Every row comes from one small tree of marks. The marks that hang from a mark follow it in brackets, in alphabetical order. Every link used is in the known rows. Which tree was each row made from?
Known rows:
nogef[sogun]: [ -1  -2 -10 -44 -19  -9 -36   2 -18   1 -41  31 -34   0  -6  20 -32  -5
  -9  -3  29 -24  -8  21   1   0  43   5  21   3  -7   8   2  14   1 -19
  19  31 -18  40   2]
kubipe[fofot[vipuzuv]]: [ -5 -24 -18 -49  -1 -20 -36   9 -24  17 -46  42 -38  -5 -10   5   1  -6
  -2   3  41 -21  -3  34  -6 -13  51   3 -11  25 -10  14  -6   1   4  -2
  13  59 -11  19  -1]
kubipe[fofot[vipuzuv] tupag]: [-12 -24 -14 -55   2 -26 -38   0 -36  30 -31  59 -23  -5  -1  -4   2  11
   3  16  47 -32  -5  21  -8 -15  57  13  -5  15  -8  10  -4   9   4 -24
  24  73 -21  14 -18]
novemaf[nogef[fofot[vipuzuv[tupag]]] sakuzi]: [ 26 -27  -9 -37   2 -14 -27  10   1  29 -53  57 -26  -5 -18  15  41  -3
  11  -7  55 -40  19   5  12  -2  19 -26 -34   1 -17  26  26  10  -9 -25
 -33  41   5  23 -29]
fofot[kubipe vipuzuv[tupag]]: [-25   0 -16 -39  -1 -11 -28  22 -15  18 -59  17 -33  -2 -17  -1  -2  -5
   0   9  43 -35  17  25 -24 -13  66   2 -42  26 -12  20  12   9  -1 -79
  -8  49 -11  20   6]
tupag[nogef vipuzuv]: [-15 -29 -12 -38 -11  -9 -22  25 -24   9 -64  46 -28 -11 -33  60 -50 -10
  -5  -7  36  -9  23  17  -2 -17  36  16   0  23  -2  17 -38  -5  -1   9
   4  73  -1  10   6]
vipezup[sogun[nogef[fofot[vipuzuv]]]]: [  2 -30 -16 -30  -9 -15  -8   6  -7  10 -67  49 -27   2 -20  48 -15 -23
   6   8  52  -3  11  37 -15  30  55  -1  -2  18  -2   1  43  -4  -4  35
 -15  71 -14  44 -23]
vipuzuv[tupag]: [-33 -18 -13 -48 -13  -7 -18  -4 -31  24 -45  51 -29  -9 -24  15 -16  11
  -2 -16  21 -25  10  25  -4  -8  57  14 -16   6 -12  13  -7   3   3 -55
  27  50 -23  31  -4]
kubipe[tupag]: [-31 -21 -14 -50 -14 -18 -28   2 -26  27 -34  55 -19  -5 -10   8 -27  16
  -3  -2  29 -28   6  20  -7 -12  54  27   7  -3  -7   4 -20   9   8 -11
  33  59 -28  34  -8]
nogef[fofot]: [  3 -21 -13 -37 -11 -14 -29  13 -18  17 -50  57 -30  -1 -19  34 -26  -7
  -9 -17  35 -18  -1  28   8  -8  40 -12  -1 -11  -8  -3  -6   7   4  22
   1  35 -13  40   0]
vipuzuv[tupag[nogef[fofot[kubipe]]]]: [ 12 -16   0 -26  -3  -8 -18  23 -16  18 -63  35 -18  -4 -28  57 -47   7
   3  -6  54 -22  11  11  -3 -15  47  -6 -33   0 -15  11  10  12  -5   3
 -11  30  -1  33 -16]
vipuzuv[tupag[kubipe nogef[fofot]]]: [ 15 -26  -1 -30  -3  -7 -12   4 -24  15 -60  61 -30  -6 -44  77 -59   7
   1  -3  37 -25  21   7   6 -18  47   1  -8   2 -15  11   0  12  -7  18
 -15  40 -16  13 -22]
novemaf[nogef[sogun] sakuzi]: [ 36 -24  -7 -40 -15 -15 -34   9   4   4 -40  32 -44  -5  -4  11   0   2
   0  -8  46 -36   0   2   8   1  16  -7  22   1 -16  25   1  26  -2  11
  -8  34  -2  42 -14]
vipezup[sogun]: [-19 -27 -17 -43 -17 -13  -6   8 -11  21 -51  46 -35 -18 -19  26 -35  -6
  -7  -8  26 -11  16  39  -8   6  57  31  14  17  -1  10   4  11   9 -14
  10  63 -29  64  -5]
kubipe[fofot[nogef[sogun] vipuzuv] tupag]: [ -2 -30   2 -46   3 -22 -57  -8 -32  10 -17  30 -23   9  21  -1   7  11
   3  30  55 -30 -22   8  -9   8  46   8   1  27  -6  -2  28  15 -11 -18
  10  44 -37  19 -32]
novemaf[nogef[fofot[kubipe] sogun]]: [ 38   4   2 -25 -11 -12 -39  21   3  -8 -50   6 -41   7   7  29 -18  -7
  -2   3  52 -31 -22  11   9   8  25 -22   1 -14 -16   1  12  19  -5   1
 -28   8  -3  46 -20]
dunit[vipuzuv[tupag[kubipe nogef]]]: [  2 -41  -2 -38   2 -11 -18  12 -10  14 -63  42 -44 -22 -43  59 -58   5
  -2  -5  35 -24  47  -7 -15 -24  54  22  -4  30 -18  15 -15  17   0  -9
  -4  64  -7   6  -9]
vetiz[dunit[vipuzuv]]: [  1 -43  -9 -41  -7 -24 -36   3  -6  25 -41  40 -39 -24 -21  30 -22 -19
  -6 -24  24 -20  35  23  -7 -29  45   7 -11  14 -12   4   0 -13  10   8
  30  29   4  16  23]
vetiz[fofot]: [-20 -18 -10 -34 -23 -14 -31  10 -16  16 -37  49 -11   0 -19  18 -45   0
 -11 -18  12 -21   4  41 -13 -10  65   7 -28  20  -1   1   3   1   7   8
   7  32 -17  33  23]
kubipe[tupag[nogef]]: [-21 -41  -9 -44 -14 -15 -18   8 -22  21 -39  50 -13 -10 -19  38 -56  20
   1  -3  39 -21  10  14  -8 -14  43  34   2   6  -7   4 -19  12   4  42
  30  63 -22  28 -11]
fofot[kubipe]: [ -7 -14 -16 -36 -10 -14 -27  32  -8  11 -52  18 -37  -2 -12   8 -46  -1
 -11  -9  40 -25   1  29 -19 -16  63   2  -8  11 -10   7 -21  16   9  -9
   2  43  -9  42  14]
vetiz[dunit]: [-12 -32 -12 -40 -15 -19 -28  -2 -15  23 -32  40 -32  -9 -24  26 -33 -11
  -5 -23  21 -24  17  38  -2 -25  45   8 -17   0 -10  11   0 -21   7  17
  33  21  -9  25  16]
dunit[vipuzuv[tupag[kubipe[fofot] nogef[sogun]]]]: [ 38 -24  12 -41   6 -16 -37 -10 -28   6 -47  44 -48 -20 -24  62 -55   8
   3  15  41 -25  14 -18   2 -20  47  11  25  31 -19  17  10  32  -8 -11
  -2  52   0   0 -27]

Which tree is each row?
[ 32  17  -7 -29  -5 -13 -54  30  -5  -4 -55  18 -33  10   5  19  -3 -26
  -5  22  57 -31  -7  17  -5  -2  41 -32  -2   6  -6   4  32  23  -7 -21
 -27  15   1  26   3] => nogef[fofot[kubipe vipuzuv] sogun]
[  5 -18 -12 -28   2  -8 -23  -8 -24   7 -60  48 -34  12 -35  47 -18  -4
   9  14  46 -26  15  15 -15   6  63 -14 -25  11 -14  10  26  -2 -13   0
 -23  59 -10  -2 -22] => sogun[nogef[fofot[vipuzuv[tupag[kubipe]]]]]
[-23 -28  -7 -44  -7 -15 -25  14 -35  21 -51  63 -10 -14 -23  52 -44   7
   1   6  40 -17  24   3  -3 -19  39  30   4  14  -1  15 -39   4  -1  -1
  19  83 -13   6 -10] => kubipe[tupag[nogef vipuzuv]]
[  7 -19 -17 -43   5 -18 -36  11 -22  11 -46  38 -47  -4 -21  16 -18  -4
  -5  14  42 -31   5  25 -12 -25  63   2   2  28 -13  20 -16  11   3  -4
 -11  64 -17   4  -5] => tupag[kubipe[fofot[vipuzuv]]]
[ 24 -13   6 -39  -2 -11 -27 -22 -40   2 -40  37 -41 -10 -24  58 -59  17
   4  14  38 -31  -4   0   5 -17  55  11  18  18 -17  23  11  28 -10  -9
   4  47 -17  10 -33] => vipuzuv[tupag[kubipe[fofot] nogef[sogun]]]
[ 13 -25  21 -18  -8 -21 -60   1  -7  11 -18  11 -24  -4   0  22 -27  -8
  -5   1  33 -28  21   7 -26 -10  58  -6 -58  37  -9  -5  69   0 -11 -49
  -9 -23  -6  15  14] => vetiz[dunit[vipuzuv[tupag]] fofot[kubipe nogef[sogun]]]
[ 70 -10   0 -25  -6 -18 -41  32  13   0 -50  20 -44   2   4  21  -3  -3
  -1   0  68 -38 -13  -6  11  -4  18 -41   7 -15 -18  12  10  38  -7  18
 -41  13  15  50 -19] => novemaf[nogef[fofot[kubipe] sogun] sakuzi]
[ 11   5  13 -18 -15 -20 -38  -6 -14   8 -27   9  -8   0 -15  38 -34 -16
   8  19  34 -38  21  24 -22 -17  56 -10 -66  37  -6  21  79  -3 -15 -27
  -3  -8   4  -5  16] => vetiz[dunit fofot[kubipe vipuzuv[tupag[nogef[sogun]]]]]
[ 26 -10  -2 -31 -10 -12 -35  11  -6   0 -57  41 -23   6  -7  57 -18 -21
   1  13  52 -22   5  17  10   2  21 -17   2   8  -5   8  31   9 -11  36
  -9  25  -1  16  -8] => tupag[nogef[fofot[vipuzuv] sogun]]
[ 20  24   2 -35  -2 -16 -52  16 -33   4 -50  46 -26   4   5  35 -12  -9
  -4  29  56 -33  -7  -7   4  -8  40 -19  27 -11  -1  -1  -4  30 -10 -51
 -12  43  -4  18 -17] => nogef[fofot[kubipe[tupag[vipuzuv]]] sogun]
[ 14 -24  -9 -22  -9 -14  -6  20  -5   5 -63  32 -33   0 -16  50 -51  -9
   1   3  59  -3   0  32 -19  20  69  -1   3   8  -5  -5  25  10   0  32
 -22  55  -8  66 -17] => vipezup[sogun[nogef[fofot[kubipe]]]]
[ 38 -27  16 -31  -5 -21 -37 -17 -15  20 -41  57 -29 -19 -20  78 -23 -19
   7  -6  37 -19  28  -4  15 -15  15 -11  -5   1 -14   5  53   1 -11   7
  20   3  13   5 -12] => vetiz[dunit[vipuzuv[tupag[nogef[fofot sogun]]]]]
[ -4 -21   1 -42   3 -12 -46 -12 -35   9 -29  28 -31   6   5   6  15   4
   3  17  45 -26 -15  14  -5  10  51   1 -20  31 -11  11  44   4 -14 -59
   2  32 -30  18 -29] => kubipe[fofot[nogef[sogun] vipuzuv[tupag]]]
[ 56   6   0 -28   2 -16 -40  21   5   9 -52  24 -40   4   1  10  39  -8
   9  18  73 -50   3 -10   5   2  20 -43 -23   0 -19  26  51  35 -16 -57
 -47  16  14  23 -30] => novemaf[nogef[fofot[kubipe vipuzuv[tupag]] sogun] sakuzi]
[ 55   3   4 -30   1 -21 -48  29  -8  10 -46  42 -32  -1   7  24  12  -3
   6  24  72 -43   0 -26  11  -6  10 -29  25 -15 -10  16  -5  43 -12 -36
 -39  48  11  23 -35] => novemaf[nogef[fofot[kubipe[tupag[vipuzuv]]] sogun] sakuzi]
[ 23 -13  -6 -23  -2 -11 -28  48 -14   6 -71  37 -28  -5 -22  73 -50 -18
  -4   1  58 -11  14  12   0 -20  35 -17 -10   9  -6  10 -29  10  -5  15
 -30  54  12  15   3] => tupag[nogef[fofot[kubipe]] vipuzuv]
[ 66  -2  -5 -24  -1 -19 -50  38  20   1 -52  12 -41   6   8  14  28 -19
   2  15  75 -44  -2   2   3   1  13 -44  -8   0 -16  20  31  37 -11  -4
 -50  17  15  31 -16] => novemaf[nogef[fofot[kubipe vipuzuv] sogun] sakuzi]
[ 37 -24  -9 -31   6 -14 -27   8   3  20 -54  51 -46  -3 -29  22  23   0
   9   6  56 -48  27  -6   4 -13  27 -25 -21   1 -21  28  11  17 -10 -22
 -52  45  -2   6 -35] => novemaf[nogef[fofot[vipuzuv[tupag[kubipe]]]] sakuzi]
[ 31   7   7 -26  -8  -8 -28  10 -18   4 -53  30 -22   3 -12  58 -43   0
   3   9  54 -28  -6   4   3  -2  39 -14 -12  -2 -13   9  37  26 -13 -10
 -16  13   1  31 -19] => vipuzuv[tupag[nogef[fofot[kubipe] sogun]]]
[-16 -14 -10 -32  -3 -10 -20  25 -10  14 -59  15 -26  -6 -26  22 -28  -2
   4  11  50 -29  24  19 -25 -15  57   8 -50  36 -11  24  15  10  -5 -37
 -10  49  -7  13   0] => fofot[kubipe vipuzuv[tupag[nogef]]]
[  5 -20  -6 -28  -5 -18 -28  16 -19  12 -50  38 -22  11  -7  36 -43  10
   5   8  61 -22 -12  10 -19   5  62  -6  -1 -12 -11 -11   5  10  -1  40
  -1  53  -4  34 -19] => sogun[nogef[fofot[kubipe[tupag]]]]
[-14 -36 -16 -27   0 -11 -41  49   1   6 -49  -7 -37  10  -2  -4  -7  -8
 -10   4  54 -25   8  31 -31  -4  59   0 -49  35  -9   4   4   3  -2 -10
 -25  34 -24  28  12] => fofot[kubipe nogef vipuzuv]
[  1 -27   7 -22 -17 -21 -58  -5  -9   4 -12  18 -13  11   3  18  -7 -23
  -6   7  23 -29   7  38 -15   2  48  -7 -51  37   0   0  71 -19 -12   3
   1 -17 -18   8  22] => vetiz[dunit fofot[nogef[sogun] vipuzuv]]
[ 28 -28  -3 -35   4 -16 -53   6 -20 -12 -34  13 -50   9  -2  19 -11  -3
  -7  27  50 -31 -12  11 -12  -3  53  -3   7  37 -13   6  14  20 -11  -3
 -24  38 -33  11 -19] => tupag[kubipe[fofot[nogef[sogun] vipuzuv]]]
[ 14  -4  12 -22 -14 -31 -47  -1 -11  11 -19  19   2  -1   2  32 -41 -10
   6  31  44 -40  18  20 -26 -22  48   3 -40  27   1   7  63   7 -10  12
   8   5  -2  -5  14] => vetiz[dunit fofot[kubipe[tupag[nogef[sogun]]] vipuzuv]]
[ 15 -10   1 -37  -8 -18 -40   1 -20   9 -44  58  -7   4   1  50 -11  -6
   6  29  55 -28   2   4   7   3  24  -4   9   2  -4   3  33  22 -13  25
   1  38 -13  11 -25] => kubipe[tupag[nogef[fofot[vipuzuv] sogun]]]
[  3 -12  -3 -22 -17 -23 -40  13  -7  19 -25  20 -20  -2 -18  19 -54 -12
  -7 -14  23 -31  12  44 -22 -32  66  -4 -54  17  -5   4  23 -10   6  10
   6  -2  -2  21  37] => vetiz[dunit fofot[kubipe]]
[ 12 -23   6 -39   2  -8 -39 -20 -38  -1 -28  35 -47   5 -12  25 -27  21
  -2  14  37 -32 -17   3   1  -3  58   8   5  21 -17   7  17  22 -13 -38
  -7  32 -37  20 -36] => vipuzuv[tupag[kubipe[fofot[nogef[sogun]]]]]
[ 15  -7 -16 -29  -1 -15 -37  42  -2  12 -62  30 -33   8  -9  15  -8 -22
  -6   7  56 -29   5  30 -11 -11  48 -28 -30   5  -9   3   7  11   1 -15
 -27  32   1  27   9] => nogef[fofot[kubipe vipuzuv]]
[  2 -18  -9 -27  -1 -22 -15  16  -9  15 -56  40 -18   4  -3  32 -19  -6
  10  34  67 -18   8  25 -32  21  70   7  -7  12  -3  -5  42  17  -4  13
 -20  73 -17  43 -31] => vipezup[sogun[nogef[fofot[kubipe[tupag] vipuzuv]]]]
